Each row comes from the steps of one path. Every step used is in the known rows, and no mark comes twice. Write the path behind each row, first mark first.
Known rows
W F N M T U: [ 21  37  46  -4  13  24  22  18 -39  32 -39 -12   0  -5  14  -7  -6 -19
  30 -54 -17  35  20 -16 -31 -28 -94  10 -44  33 -17   6  14 -16 -34 -50
 -25]
Z V U J: [  4  -4 -12 -49 -33  34 -51 -28   3   4 -35 -25  12 -35 -24 -15 -43 -27
  24  41   7 -16 -23   4  23  18   1   4  46  34 -20  -2 -14  25  -4 -27
  38]
K W M: [-49   1  -9 -14  -5  39 -47  10  -3 -13  -6 -12 -15  -6  25  26  14 -30
 -12  22  13 -33  -4  11 -21  -1 -35  -9 -14   0  -2 -16  -1  -6 -27 -29
 -31]
M F W K V: [-10  45  40  46 -41  -4 -35  -7  17 -18 -34 -25 -34 -25 -46  -3  74 -63
 -25  32 -15  43   7 -43  10 -46 -34  12  10 -40   3  13 -33  -6  33  10
  41]
M N: [ -7  18  -6 -12  20 -10  18  10 -12  -6  10   9   2  19   0  19  12   3
   6   2 -17  21  -4  -3   7 -34 -21   9   5  24  18 -10 -10 -16  12  24
 -17]
W K V: [-12  10  12  16 -17  -7 -22   5  37 -11 -19 -39 -11 -30 -37  -1  35 -40
   2   0  19  34  14  12  17 -10 -13  -8  14  -5  17  -7 -36  -5  18  -9
  28]
F W M: [-12  -2  22  20  14  13 -45   3 -35  -4  -8  -8 -24  20   5  20  24  -6
 -45  63 -15  -2 -12 -18 -22 -15 -33 -22 -17  -2 -20   7   1  -9 -32   0
  -6]
K V U: [-11  17 -26   5 -21  15 -35  10  42  -8 -20   3 -27 -34  -8 -18   2   1
  -1  28  30   0 -11   8  40  10 -22  34  11  19   4 -17  -8   3  -1 -27
  23]
K V: [-27  12  -3  16  -7   4 -15   4  22   1  -7  -7 -11 -14 -13  -7  11 -10
  22  13  16  16  10  11  23 -10  -3  14   9 -15  11 -27 -14 -11  17 -10
  17]
S N F W: [ -8  -8  61  27  -9  47  13 -17 -39  33   7 -44  -6  -4  -3   0  33  -6
 -36  34 -29  47  -3 -26 -44 -24 -11 -37 -56  -6   2  -8 -15   5  -6  29
  13]
S N F W M T: [-11 -19  50  48 -17  69   9  -1 -60  23  11 -28 -17  19  13   6  30 -10
 -47  38 -46  50  12 -21 -41 -10 -57 -34 -70  21   7  11  18   9 -16  27
 -13]
U Q: [ 12   6  34   5 -21  -9 -17  -1  -9 -29 -19 -32  16 -24   2  16 -11 -16
 -25  21 -16  14  13  -6 -21  -2  13  13 -29  -8   3   4  18  -9  -9 -16
  12]
Y J U Q Z: [ 69  47   3 -18 -31   2 -24 -41  37 -25  -1 -39  22   6  28  21 -14 -43
 -57 -27 -36  14  28 -12   0   6  54 -25  21  47   3 -75  25  -2  36 -63
  13]
J U Z: [ -5  11  25 -14  16  37   5 -39   7   7   3  -1 -11  45  26  18  27 -55
 -17 -30   5  -7   1 -23  23  13  19 -12  14  36  11 -46 -12 -12 -32 -28
 -11]
N F W K V U: [ -7  28  31  37 -28  22 -42  -1  32 -15 -37 -48 -44 -46 -36 -20  75 -22
 -41  44  -8  33 -15 -11 -10 -15 -66  -8   0   9  -4 -17 -33  10 -25 -16
  44]
J U Q Z: [ 50  33  15   3  -2   8  -6 -41  20 -26  -1 -26   7 -25  24  34   5 -49
 -50 -20 -14  -1  30 -31   2  10  26 -23 -12  26   5 -49   3 -13   7 -67
   5]
W F N S: [ 24   9  11 -25  -7  -1 -22  10 -29  27 -29 -19   2  12 -41  -3   5  23
  64 -21 -16 -23  -5 -17 -22 -80 -54 -26 -29  12 -12 -10   6   5 -21 -17
 -18]
V U Z: [ -7   7   3  -8  11  27   3  -9  21  11 -21  22 -15  11  14   9  16 -17
 -14  -3 -10 -30 -13 -10  25  47 -13  28  23  36   4  -6  11  15 -45 -22
 -12]
F W K: [ 21  11  26  17  -7 -18 -25  -9  -4  -8 -26 -34 -13   8 -28   2  46 -35
 -33   6 -11  35  -8 -30 -26  -1 -24 -32  14  -5 -20  12 -31  -5  -6  11
  23]
Q U Z V: [-11  -6  -8   2  35  54  30 -61  13   1   8 -10  -1  23 -19   2  11 -52
  38 -16 -13 -23 -36  -8  37  42   6  -5  51  43   1 -36 -15   5 -13 -29
  -5]
K V Z: [  0  13 -16   9 -24  23 -29  19  46  -4 -23 -21   2  -5  -4 -12   6   1
   6  19  -2  -4  19  -6  25 -26 -15   6  -6   7  10 -41  -9  18  30 -40
   0]
U Q Z V: [ 39  13  12  10  -2   6  -8 -36   9 -12 -11 -20  30 -63 -15  32 -29 -40
 -12   4 -28  -4  13   1   6  21   6   2  11  10   2 -36 -13  12  35 -48
  15]
Z V: [  6  -6  -4 -14  -1  14 -12 -24  -6  -2  -6  -8  10 -17 -15  -3 -25 -17
  18   9  14  -5 -19  11  13  -2  -9   4  19   8  -6 -15 -27   8  21  -1
  23]
Z V U: [ 19   1 -28 -30 -14  22 -33 -17  14  -8 -21   1  -7 -30  -5 -12 -31  -8
  -8  27  25 -24 -36  12  26  18 -26  26  18  45 -18  -9 -20  26   0 -15
  26]
N M T U Q Z: [ 49  40  22  50   5  25  24 -17   4 -19 -27 -14  31 -64  32  28 -15 -45
 -28 -35 -50  36  50 -21  -7  58 -62  12 -26  31  13 -18  36 -20  -8 -65
 -25]
Y J: [ 16  15 -12 -22 -27 -11 -19   2  16  -2   1 -11  17  28   2  -5 -18  10
  -1 -11 -22  14  -3  19  -4  -4  27  -4  32  22  -1 -26  22  13  33   4
   7]
W K V U Z: [-19  17  20   3  -8  18 -17  -6  56   1 -40 -21 -27 -12 -19   8  52 -60
 -12  -2  15   1   1  -1  42  36 -29  19  32  36  19 -19 -27  10 -24 -27
  14]
V U: [ 16   9 -23 -15  -6   8 -19   4  21  -8 -17  10 -16 -13   8 -14  -7   7
 -24  13  10 -17 -20  -3  18  20 -18  19  -3  34 -10   6   6  12 -22 -14
   4]
Z V U Q: [ 34   7   6 -20 -32  12 -48 -19   6 -36 -43 -28   7 -54  -2   7 -39 -26
 -28  52   8 -11 -21   4  13  20 -13  40 -10  31 -10  -9   0  15  -7 -31
  36]
S N M: [ 26  -4  47   5 -18  30  -2  -7  -3  12  -2 -41  11  -6  24  13  -6 -27
 -25  31  23  32  21   4  -7 -16  -4 -43 -50  22   9  -4 -26  -8  -2  23
  -3]
F W K V: [ -3  24  22  34 -16 -11 -39  -3  14  -2 -28 -40 -21  -6 -42  -4  53 -38
 -14  18   0  53   0 -12  -6 -13 -24 -12  28 -21  -9 -11 -49 -17  12   1
  42]
V U J: [  0   2  -9 -36 -31  22 -39  -3  11   4 -31 -15   2 -27 -11 -18 -15 -13
   6  29  -6 -17  -5 -12  13  22  13  -6  20  28 -14  15  13  16 -26 -28
  16]
S N F W M: [-27 -24  74  28   7  60 -13 -11 -55  19  13 -46 -21   2  16  18  43  -9
 -65  74 -26  19   2 -21 -48 -38 -27 -50 -80   1   3  -2  -1   7 -30  26
  -2]
S N: [  6 -13  30  -7  -9  20  14  -7 -19  30  13 -26   5   9  14   5  -7 -12
 -12   3   8  24   8  -6  -1   3  26 -21 -40  11  12  12 -10   0  17  27
   3]
F W: [ 11  13   7  23   4   0 -20  -5 -21  10 -14  -6 -11  15  -9  -1  22   2
 -13  20 -17  18 -14 -25 -16  -8 -15  -5  12 -14 -25  -3 -13 -11  -8   4
  12]
M N F W K V: [-33  32  49  38  -5   5  -9   4  -3 -14 -15 -48 -24 -13 -42  12  93 -26
 -16  35 -31  77  -2 -14 -19 -74 -68 -21   4   3  21 -34 -49 -17   7  22
  26]
M F N S: [  8  17  -4   7 -46   2  -4   2 -19   4 -19 -17  -3  -3 -24 -15  35  20
  28  -2 -31 -33  -8 -47  -1 -82 -47 -13 -19   8  10  22  16  25   7  18
   0]
Q Z V U J: [ 30   9 -30 -32 -11  34 -32 -42  26  19 -24  -6  19 -58 -30  -2 -32 -34
  20   2 -15 -35  -3  -4  33  37   8 -17  65  46 -17 -26 -19  31  16 -58
  25]

Write each row's path
[  3  19  38 -35  17 -10   1  22 -31  37 -21  -6 -11  14 -15  -4   9  -1
  33 -27  -5  -5   3  -5 -31 -66 -23  -2 -20  -3 -20   2 -10   3 -10 -27
  -1] | W F N
[ 35  29 -10 -37 -34   9 -26 -22  22 -13   9 -25   0  54  25 -11 -11 -14
 -32 -24   0  11  -6   4   8 -18  36 -19  30  49  -5 -56  12   0  23 -16
  15] | Y J U
[ 42  16 -43 -11  12  25 -11 -33  38   7 -14  19  -1 -55  -5   4 -23 -19
  -4 -12   1 -43 -17   7  34  41 -27   2  36  49  -9 -34 -21  31  24 -48
  13] | Q Z V U
[-10  -5 -15 -11   1  31   5 -30   6  -4   5 -38   6  10 -29 -22   6 -27
  46   3 -30  -8  -3 -24  12  21  43 -43  36  16 -11  11   7  -3 -13 -33
   9] | Q U J
[-10   1  11   3 -31  14 -27   8 -36  -9 -14 -23 -17   3 -15   6  42  15
   2  34 -30 -53  -5 -41  -7 -91 -70 -26 -51  21  14  32  32  24 -21  15
 -19] | W M F N S
[ 40   3  34  29 -38  37  24   1  -4  14 -10 -24  12  10  27   2 -22 -24
  -9  -4   2  59  34   8   1  11 -31 -24 -40  39  11   6 -11  -9  21  21
 -18] | S N M T
[ 58  27   9 -15  -9  22 -19 -62  13 -23  -3 -35  16 -43  12  27 -21 -66
 -36 -14  -3  -8  10 -16  14   7  20 -18   9  37  -3 -64 -21  -3  26 -66
  27] | J U Q Z V
[ 22  28  45  20 -30  16 -14  -3  18 -32 -27  -3  -6 -31   1  14  23 -38
 -28  41  -1  -1  21 -14   8 -52 -43   4 -26 -11  12   2  -5   1  10  10
  -7] | N M F
[ -37    1   30   50   19   61    6   -6  -66   -2   -1  -10  -24  -18
   16   -3   36    3  -44   18  -57   26   -2  -32  -41   13 -103    4
  -49   18   -3    9   50    0  -61  -15  -21] | N F W M T U
[ 14  55  21 -17 -29  30 -18  31  -9  23 -54 -15  -4  11   6   6  -1 -40
  53 -49  -7  15  23  12 -52 -40 -90  -1  -4  12 -23 -25 -22 -18  -8 -56
 -39] | K W F N M T
[ -8  21  52  23   5  -4   7   1 -21 -16  -9 -38 -15   1 -26  19  86 -21
 -35  25 -47  57  -5 -24 -44 -55 -68 -34  -9  16  12  -9 -33  -8 -11  32
  11] | M N F W K
[-27  29  15 -38  -1  24 -34   9  -2  11 -31   2  -5 -14  -9  21  -6 -42
  43 -18  11 -12   7  11 -24 -11 -31  18  -3 -33 -10 -31 -13 -14 -13 -48
 -34] | K W F
[ 15  -4 -20  -5 -23  -7 -11   3 -22  17 -16 -34   7  17 -22 -15  15  44
  39 -22 -21 -20 -13 -23 -18 -49 -38 -40  -5  34  -4  -1   2   8  -9   4
   0] | F N S
[-30   3   6   8  25  57  46 -43 -30  30 -18  12  16  -1   6   0 -22 -42
  27 -60 -25  12 -15 -16  26  72 -52  49  34  38  11 -13  16   6 -12 -24
 -17] | M T U Z V
[ -3  45  40 -39  -7  27 -44  23  -6  20 -49 -27  -7  -8   6  15  15 -40
  45 -10  13  -6  11  14 -53 -66 -60 -19 -20  -6 -24 -37 -43 -19 -24 -56
 -25] | K W F N M
[-47  -7  33   2  25  26   1  16 -29 -26  23  -9 -13   0  12  32  47   7
 -31  58 -30   2   6   6 -26 -67 -63 -16 -49  35  37 -21  12   3 -27  24
 -29] | W M N F
[  7  -9  77  26 -18  27  11 -18 -29  23  -4 -74 -11 -11 -19   2  60 -37
 -54  24 -24  61   7 -29 -51 -20 -18 -57 -48   1   5   9 -33   9  -7  34
  31] | S N F W K
[-22  25  30  18  19  14  10   2 -38  -3   3 -10 -11  11 -10  11  58   9
 -13  36 -55  40 -11 -22 -38 -62 -58 -12 -10   8   7 -29 -14 -12 -10  29
  -2] | M N F W
[  2  18  -7  -2 -26  -4 -39   7  59 -20 -34 -30 -31 -39 -22 -14  27 -30
 -21  14  35  11  -2   9  32  14 -32  12   9  28   4   0 -26   7  -5 -20
  36] | W K V U
[ 49  29 -10   7  -5  -1 -13 -12  33 -20 -24   1   5 -59   8  21  -6 -18
 -48  10 -28 -26  15 -18   8  49  -6  12 -10  30   1 -12  20  14  -7 -57
   1] | V U Q Z
[  9   7 -32  -6  -7   0  -5   2 -14 -18  -7  -6  12  17 -23  19   9  26
  37   3 -22   2 -10 -17  14 -47 -57 -15  -3  36  27 -21   3 -10   4  34
 -32] | M N S
[ 36  20  14  22   7  -7   8 -17  14 -14  -8 -11  20 -46   1  33  -3 -27
 -22  -9 -42  -4  31 -15 -10  22  14  -6  -6  -3   9 -27  16   1  16 -46
  -2] | U Q Z
[-42   8  24  43  47  59  12 -17 -59  25 -18  16 -15  42  26  23  28 -30
 -31 -11 -58  14  -5 -44 -12  58 -74  26  -4  28  -5   9  43 -15 -62 -23
 -42] | F W M T U Z
[-17  14  14   6  34   3 -26  15 -49 -12   3   4 -20  39  10  37  42   0
 -38  59 -32  21 -17 -23 -19 -54 -55 -13 -14  25  -4  -8 -12 -25 -17  27
 -20] | F W M N
[-42  -9   8  -5  -2  50 -11  -4 -54  10 -12 -18  10 -11  13  -1 -18 -26
   8   1 -40  11  16 -22  -3  42 -36   3 -10  29   1  38  59   0 -38 -28
 -19] | W M T U J
[-26   3  29   9 -10  20 -23   5 -17 -27   1  15 -24 -17   4  20  24 -28
 -41  55 -12 -34  12 -21   8 -44 -26  17 -43 -12  17  28  23  15  -7   7
 -14] | W M F
[ 20   9  32  22  -8  55  34 -10 -28  26 -11 -28  15 -15  43  -2 -25 -29
 -21 -28  -2  58  24 -11   4  38 -52  -4 -65  41  12  21  12 -16  -9   4
 -21] | S N M T U
[ 16  32  44  26 -25 -13 -19 -14  -6 -16 -30 -16 -25 -11 -33   3  63 -54
 -49  19 -27  24  -1 -52 -13 -34 -36  -2   2 -24  -6  37 -19   6  12  21
  23] | M F W K
[ 37  40  65  41 -41   1 -40 -12   8 -35 -49 -35 -17 -22 -23  17  69 -70
 -56  50 -16  38  14 -38 -18 -49 -66 -21  -8 -12  -7  24 -39  -8  -2  18
  17] | N M F W K
[-22  17  56  50 -18  13 -25  -9  13  -5 -23 -56 -28 -33 -42  -5  79 -31
 -19  31 -20  56   4 -10 -24 -35 -50 -28   5 -23   4 -27 -40  -3  -5  -1
  42] | N F W K V
[-44  20 -11 -11 -44  37 -48   9 -24  -9 -28 -33 -18  -8  -6   9  53  -8
  17  23 -23 -63 -10 -37 -25 -78 -82 -22 -36  12  10   5  17  16 -23 -15
 -29] | K W M F N S
[-18 -10  19  -5  13  37   4 -38  -5  18 -11  -3  13  12  -9  20  -5 -47
  17  -6  -4 -13 -19   8  20  21   0  15  40  11   5 -33 -27  10   2  -6
   2] | U Z V
[-78  12  19 -12  10  53 -18  17 -18 -25  11 -14 -16  -8  22  40  53 -16
 -11  40 -22 -13  -1  12 -41 -53 -76 -14 -35  24  30 -43  -2  -9 -33  -3
 -45] | K W M N F
[-20   4  76  41 -30  35  -7 -12  -5  21 -10 -84 -24 -27 -32  -4  70 -42
 -33  31 -10  78  10 -18 -29 -32 -24 -46 -38 -12  15 -15 -50  -1  11  23
  41] | S N F W K V
[ 44  33  46   2 -12   7   5  31 -22  26 -38  -9  -1  20  -3  -2  -7 -16
  37 -35 -13  32  28   5 -34 -57 -75  -9 -23  27 -18  -3  -6 -10 -11 -31
 -23] | W F N M T
[ 36  38  11  24 -24  -9 -31 -12  68 -33 -41 -37  -8 -84 -26  19  28 -56
 -43   5  -8   9  29  -5  25  37 -18   8   4  32  14 -23 -11   8   9 -66
  30] | W K V U Q Z
[  0   6  -9  16  12  13 -50   3 -47 -23 -12 -13  -8  39 -17  36  36  22
  -6  60 -41   1 -23 -39  -9 -66 -87 -37 -22  35   4 -20   3 -19 -30  40
 -40] | F W M N S
[ 15  19  12   0  28  24   7 -52 -12  -6 -17 -25  31 -87   7  27 -28 -40
 -21 -17 -31  -1   2 -18   4  46  -8  23  -9  15   5 -25  10   2   7 -62
  13] | T U Q Z V
[ 28  44  50  44 -25  13 -33  -6  -6 -24 -39 -11 -16 -11  -5  11  41 -41
 -36  57 -23  17   8 -36 -13 -54 -55  -4 -16 -25 -11   1 -20 -12   0  17
   6] | N M F W
[ 26   5 -20   6  22  18   8 -38  18  14   6  12  17 -39 -16  17 -23 -23
  15 -27 -12 -18   1   7  22  17  -8 -16  40  21  -1 -43 -31  15  43 -32
   8] | Q Z V
[-24  34  17 -47   3  13 -21  24 -21  36 -34 -16 -13   3  -1   2  19 -24
  51 -37   3 -19  -5   2 -50 -46 -33   2  -3  -8 -25 -18 -24  -6  -9 -51
 -15] | K W F N
[-41  10 -40 -21  -6  38 -49  11 -15 -32  -9 -19  -1  12   1  43  29  -1
  25  28 -10 -35 -16  -9  -9 -43 -90 -24 -20  37  26 -37   4 -17 -25   7
 -63] | K W M N S
[ 23  17  31   1 -10   0  -9  21  -4  10 -19 -37  -1   8  17  -4  25   1
   2   5   3   9   8   6 -31 -50 -36 -38 -12  27 -17  -8 -30  -9 -14 -12
   8] | F N M
[  0   6  60  25   8  74  59 -24 -26  41 -13 -21  14  12  43  16  -2 -60
 -12 -44 -19  53  26 -24  12  61 -47   8 -38  45  27   0  11 -15 -28   0
 -40] | S N M T U Z
[-24  12  35  -2  -7   7 -13  19 -34   0  -3  -3 -27   7  14   1  48  -9
 -28  31 -21 -32   0 -27 -17 -79 -35  -2 -42  17   0  39  15  19  -8   4
  -1] | W M F N
[ 28  18  27 -16 -25   4 -32 -25  -5 -39 -10 -43  -1  -4  29  15  -4 -41
 -48  11   8  12  14 -26  -7 -12  28  -6 -36  18   1 -21   8 -24 -18 -38
  19] | J U Q
[-30  10  24   2  17  14  31   7 -16 -10  18  -5  -2  -5  -3  14  39  11
   2  16 -37  22   3   1 -17 -59 -44  -6 -25  24  32 -28  -3  -2  -4  26
 -14] | M N F
